Known rows, with every way that one mark hangs from another:
batu{pagit rikomep}: [ 20 -25  -2   1  -9 -12  -6  -3  -8 -10  -5  11  -5  -4   4  10 -17 -24
  -6  -1  -7 -11   0  12   0]
batu{rikomep}: [ 24 -25  -3   1  -7  -6  -6 -16 -12  -9  -7  17   3   2   5   7 -12 -21
  -6  -6 -12  -9   5  16   5]
nuten{bufa{dunun}}: [  9  -6  -9   6  -6   0  -2 -20 -17  -9 -19  24   7   8  -4  10 -22 -14
  -9   5 -15 -15  17   9   9]
bufa{dunun{kosaz} rikomep{batu}}: [ 27 -47   7   9   0  -3  -7   8 -10  -8  -3  21   8   7  -7   2 -36 -27
  -6   2 -16 -17  12   4  -1]
pagit{batu{rikomep}}: [ 20 -39  -7   6  -9  -8  -2 -21 -13  -6  -6  14  -4   2  -4   6  -8 -22
  -4 -11 -14  -8  10  11  10]
rikomep{batu{pagit}}: [ 20 -19  -2   3  -7  -8  -9   9  -6  -3  -3   9   2  -5   2   4 -40 -17
  -6   6   1 -12   9  -1   6]
nuten{bufa{rikomep{batu}}}: [ 26 -22  -1   9  -5  -6  -5  -6  -9 -11 -11  22  20   0   5   4 -49 -14
 -15  -1  -7 -12   7   6  12]
batu{pagit}: [ 11  -7  -5   2  -9 -11  -5   6  -9  -6  -6  12  -8  -1   2   7 -17 -19
  -7   5  -1 -13   9  -2   2]
kosaz{dunun}: [ 15  -6  -5   4  -7  -3  -4 -30 -14  -1 -10  26  -5   3   5   4 -12 -18
 -14   0   3 -11   8  -6   8]
panev{nivule{bunegin{dunun} nuten}}: [ 38   7  -3   5  -1  -3   1 -19  -6  -9 -10  33   2   7 -16   4  24 -11
  -7   0  -1  -8  -8 -10   5]
nuten{bufa{rikomep} nivule}: [ 25 -13  -1  16 -11  -5  -1 -19 -11 -15 -12  32  11   7   5  11 -35 -10
 -11  -8   0 -14   3  -7   7]
bunegin{nivule{nuten}}: [ 23 -15   6   1  -4   2  -2 -18  -6  -9 -13  30  -4   4   0   0   6 -18
  -2   4   4 -15   9  -1   8]
dunun{kosaz}: [ 18 -26  -3   4 -10  -4  -2   0 -12  -5  -2  22  -9   7   1   3   0 -22
 -11  -3   0 -11  14   8   4]
bunegin{dunun{kosaz} nivule}: [ 16 -15   2   6  -7  -7   0 -23 -11  -4  -2  22  -3   8   7   4  -1 -19
  -7   5   8 -15   6   2  -5]
bufa{nuten rikomep}: [ 29 -11   2  10   2 -14  -6  17  -7 -14  -2  17  -1   4   5   3 -30 -14
  -9  -8 -14 -14   7   7   0]
panev{nivule{bunegin nuten}}: [ 40  -6  -2   5  -3  -1   0 -11  -4 -12 -12  36   1   5 -14   0  19 -15
  -6  -1  -3  -9  -2 -10  10]
bufa{nuten{nivule{bunegin{dunun}}}}: [ 34   7  -2  16  -6 -10  -2 -12  -8  -8  -1  20  -1   6  -3  12 -26  -1
  -2 -11   8 -15   5 -12  -5]
bufa{dunun}: [ 10 -10  -6   4  -3  -1  -5  -9 -16  -5 -12  20   0   9  -6   7 -11 -19
  -2   5 -18 -15  18   2   3]
bunegin{dunun{kosaz} nivule{nuten{bufa{rikomep}}}}: [ 27 -19  11   7  -3  -2   3 -25  -8 -11 -11  35   1   6  -4   6   3 -17
 -12   1  10 -16  -5   6   1]
panev{nivule{bunegin nuten{bufa{rikomep}}}}: [ 43  -9   1   9  -2  -3   2 -14  -3 -18 -17  41  11   5 -13   2   3 -14
 -13  -2  -5 -10  -7  -6  11]
nivule{bunegin nuten{bufa{dunun{kosaz} rikomep}}}: [ 36 -28   7   9  -3   3   2 -13  -9 -12 -18  38   3   5 -25   5 -10 -21
  -7  -7   2 -18   4   1   5]
panev{nivule{bunegin{dunun{kosaz}} nuten{bufa}}}: [ 38  -4  -2   7  -5  -2   5 -24  -7 -12 -12  40   2   6 -18   7  22 -11
 -14  -1   5  -9  -9  -1   7]
pagit{batu}: [ 13 -23 -10   7 -10  -7  -1 -14 -14  -3  -6  15  -7   5  -5   3  -6 -18
  -6  -5  -9  -9  18  -2  12]

Rows:
[ 35 -10   3   3  -5  -1   1 -16  -9  -2  -7  27  -8   3 -21   5  17 -15
  -5  -9  16 -13   1  -2   2]  nivule{bunegin{dunun{kosaz}} nuten}
[ 30 -31   8  20  -1  -7  -4  15  -9 -16   0  27  -7  12  -7  10 -29 -17
  -3  -8 -14 -21   7  -1  -9]  bufa{dunun{kosaz} nuten{nivule} rikomep}
[ 22 -30   5   9   1  -8  -9  13  -7  -8  -7  13   9   1  -6   5 -49 -24
  -3   8 -17 -17   8  -4  -2]  bufa{dunun rikomep{batu{pagit}}}
[ 40  -6   0   6  -3  -3   2 -14  -5  -9  -6  35  -4   7 -18   4  30 -15
  -9  -2   3  -8  -9  -6   2]  panev{nivule{bunegin{dunun{kosaz}} nuten}}
[ 31 -37   9   5   0   4  -3  -3  -8 -12 -16  34   5   4 -18   4 -18 -18
 -10  -1  -7 -16   5  12  10]  nivule{nuten{bufa{dunun{kosaz} rikomep{batu}}}}
[ 31 -23   5  12   7  -9 -10  19  -7 -13  -4  15  10   5  -4   3 -53 -15
  -3   0 -24 -18  12   7  -1]  bufa{dunun nuten rikomep{batu}}
[ 21 -11   4   3  -6   3   0 -26  -8 -12 -19  34   2   3   0   2  -2 -14
  -6   4   6 -16   8   4  12]  bunegin{nivule{nuten{bufa}}}
[ 27 -26   2  18  -5   0  -5 -16 -11 -13 -14  30  20   8  -3  12 -55 -11
  -6   0  -9 -17   8  -7   6]  nuten{bufa{dunun rikomep{batu}} nivule}
[ 37   0   3   8  -1  -4   2 -25  -9  -9 -17  31   9   2 -17   8  -9  -9
 -11  -9   9 -13  -5  -3   6]  nivule{bunegin{dunun} nuten{bufa{rikomep}}}
[ 35 -15   2  21 -12  -8   3 -28 -11 -10  -7  34  11   7  -4  13 -32 -10
 -12 -12  15 -15  -3 -12  -2]  nuten{bufa{rikomep} nivule{bunegin{dunun{kosaz}}}}
[ 31 -11  -2  15 -13  -4   1 -25 -12  -3  -1  27  -1   8  -6  11 -11 -11
  -4 -11  18 -14   4 -16  -4]  nuten{nivule{bunegin{dunun{kosaz}}}}
[ 31 -24   2  18  -6  -4  -2   1  -9 -11  -2  27  -8  10 -13  11 -25 -13
   2  -9  -1 -21  13  -6  -8]  bufa{dunun{kosaz} nuten{nivule{bunegin}}}
[ 18 -13   4   4  -3   5   0 -27 -10 -12 -23  35   3   6  -6   5  -4 -16
  -3   8  -3 -19  11   3   9]  bunegin{nivule{nuten{bufa{dunun}}}}
[ 19   3   3   3  -3   0   1 -36  -9  -8 -17  31   4   5  -1   7   4  -8
  -8   5   9 -15   0   3   6]  bunegin{dunun nivule{nuten{bufa}}}
[ 39 -32   9  22  -2  -8  -2   8  -7 -15   0  29  -2  10 -13   9 -35 -17
   0 -12  -6 -22   7  -9 -11]  bufa{dunun{kosaz} nuten{nivule{bunegin}} rikomep}
[ 42 -14   7  22  -4 -14  -1   1  -6 -12   5  24  -1   7  -4  10 -31 -10
  -6 -16   7 -16  -2 -10 -10]  bufa{nuten{nivule{bunegin{dunun{kosaz}}}} rikomep}
[ 37 -26   3  22  -7  -1  -3 -23  -9 -12 -14  32  25   6  -9  10 -65 -11
  -3  -5   0 -19   7 -15   4]  nuten{bufa{dunun rikomep{batu}} nivule{bunegin}}
[ 33 -39   9  13   5  -8  -8  25  -6 -13   2  18   2   5  -7   3 -46 -20
  -5  -2 -20 -19  11  11  -4]  bufa{dunun{kosaz} nuten rikomep{batu}}
[ 13  -9  -7  14 -11   2  -2 -27 -16 -11 -18  31   7  11  -4  15 -26  -8
  -5   0  -6 -17  12  -5   6]  nuten{bufa{dunun} nivule}
[ 23 -21   9   6   0   3  -1 -22  -8 -15 -22  37   7   7  -6   3 -12 -19
  -4   7  -6 -20   6   2   7]  bunegin{nivule{nuten{bufa{dunun rikomep}}}}
